Each row comes from the steps of one walk. Every step used is in the known rows, and no mark comes twice. Write the walk behind each row, first mark first.
In the rows, zero is written as 128.
Known rows:
R, K, M, L, G: [115 157 121 118 118 128 137  52 122 108 198  90 142 118 213  88 163 121
  98 123 111 162]
G, L, R: [160 115  90 133 140 100 122 149 131 155 159 153 151 133 109 109 118 117
  97  97 137 122]
Y, M, L, R, K: [186 145 181 126 128  90  62  98 174 199 126 126 107 122 180 105 165 159
  28 173  98 162]
L, G: [108 143  89 100 133 152 145  97  99 132 126 115 137 129 147 109 153 136
 141  84 146 106]
M, L: [143 150 144 121 168 138 126 113 151 127 140 112 116 118 159 133 125 149
 133 157 121 137]
R, L: [150 126 133 157  99 113 129  99 149 135 139 123 118 125 152 143  92 131
  93 145 104 170]
K, M: [ 94 127 127 123 101 125 152 108 118  85 165 133 173 126 140 105 119 105
 137 105 122 131]
M, L, G, Y: [158 163 155  96 152 165 144  77 109 129 133 118 124 120 171 120 168 163
 126 124 129 120]
G, Y, M, L, R, K: [223 142 234 128 102  98  72  92 152 190 120 149 104 127 174 111 187 165
  10 180  84 166]
U, Y, M, L, R: [175 149 145 102 126 107  83  94 182 148 132 140  96 140 130 130 151 186
  79 177 129 162]
Y, M, L, G, K: [116 172 111  90 175 140 105  91 169 144 108  96 103 124 165 122 133 186
 124  94 130  91]
Y, M, L: [153 158 159 111 162 121  85 106 188 162  93 116 116 116 160 133 121 161
 105 155 120 124]
R, Y, M, L, G, K: [106 159 117  71 198 189 127  94 144 127  89  90 121 127 140  96 122 171
 165  96 140  60]
R, L, G, Y, M: [176 147 160 125  84 128 120  59 136 160  94 134 122 127 169 132 129 157
  66 113 107 143]
U, K, M, L: [ 85 163 159 133 126 123 121 134 147 107 157 137 187  92 162  86 119 102
 139 104  99 107]
Y, M, L, R: [170 143 175 112 142 107  78 116 169 187 104 141 124 122 155 112 147 165
  65 154 114 136]
R, Y, M: [132 126 151  95 155 164 112 122 143 149  64 123 145 130 112 107 114 131
 144 128 132  84]
G, Y, M: [182 136 202 119 102 123  96 114 145 156  76 154 122 128 129 135 147 152
  79 138 110 120]
R, K, M, L: [129 145 149 137 116 109 126  75 141 106 202 100 135 117 201 101 144 116
  87 155  98 175]
M, L, R: [162 133 160 121 142 121 120 123 127 154 153 139 125 126 151 108 152 154
  88 157 117 150]
L, G, K, R: [ 70 141  83 125 127 112 139 100  66 130 142 112  96 131 126 106 164 137
 109  58 132  79]
G, K, R, L, M: [ 98 122 112 195 131  74 112 126 101 120 153 152  96 144 138 146 111 149
  68  95  89 146]
R, K, M: [117 126 136 143  83 101 128  88 123 108 192 113 144 127 175  97 146 100
  83 132 102 170]

Write each row's walk:
[137 110 154 141  62  85 121 102 102 140 200 146 151 134 164  74 175 106
  38 129  98 179] -> L, R, K, M
[141 101 152 108 128 153 138 139  83 149 123 154 154 140 102  78 151 122
 117 126 128 113] -> L, R, Y
[127 120 143 201 115  67 106 116  92 153 129 171 123 138 155 146 122 122
  49 127  91 171] -> K, R, L, M
[167 112 154 146  84  89 102 117 111 175 169 141 115 137 153  92 182 125
  31 148 102 176] -> L, R, K
[210 142 228 114 116 116  90 107 146 177  97 164 122 127 149 116 169 172
  47 162 100 137] -> G, Y, M, L, R
[130 127  67 155 202 118 120 165 142 115 146 165 169 145 130 151  91 130
 143  73 141 128] -> G, L, M
[119 125 160 102 134 151 158 103 102 102 172 137 183 128 148  67 136 121
 132 129 118 128] -> K, M, L, R, Y
[114 151 149 103 164 134 111  80  89 180  72 114 123 114 142  89 159 125
 106 118 130  68] -> K, R, Y, M, L, G
[ 89 128 133 105 146 152 162 111 108  73 189 120 149 137 131  74 122 148
 143  98 116 104] -> G, K, M, L, R, Y
[155 149 157  92 109 147 118  85 116 156  80 142 134 129 147 115 171 157
  97  90 131  99] -> L, G, Y, M
[146 142 141 100 107 158 149  92  82 129 118 137 135 132 142 115 175 146
 120  91 135 109] -> L, G, Y
[130 143  99 131 102 136 143  71 124 138 135 113 127 125 167 127 113 139
 107 105 121 150] -> R, L, G
[ 91 157 111  96 137 152 163  68 113  88 174 109 171 117 183  94 137 130
 154  94 133 123] -> K, M, L, G
[ 68 128 103 127 113 124 155 117 124  57 184 117 135 137 127 109 108 136
 145  75 119 110] -> G, K, M
[123 132 156 120 113 120 143 102 119 111 188 143 172 124 162  85 142 130
 103 129 114 154] -> K, M, L, R
[ 72 148 148 140  94 114 124 150 129 108 145 152 196 100 138  82 120  83
 137  79 104 101] -> U, K, M
[145 173 104  81 150 138 101  65 178 127 120 110  96 135 152 137 147 189
 123 144 147 135] -> U, Y, M, L, G
[106 169 125 111 161 105  92  83 135 165 104 102  90 119 161 115 153 168
  90  96 122  83] -> Y, M, L, G, K, R
[101 143 149 124 174 116 107 112 118 142 105 108  86 123 118 109 129 148
 109 120 112  68] -> G, K, R, Y, M, L
[ 84 138 169 148 128 114 107 159  79 166  91 153 157  97 102  78 146  71
 115 103 106  59] -> U, K, R, Y
[161 163 133 102 145 121  89  87 201 126 122 118  89 135 138 150 129 183
 115 179 134 150] -> U, Y, M, L
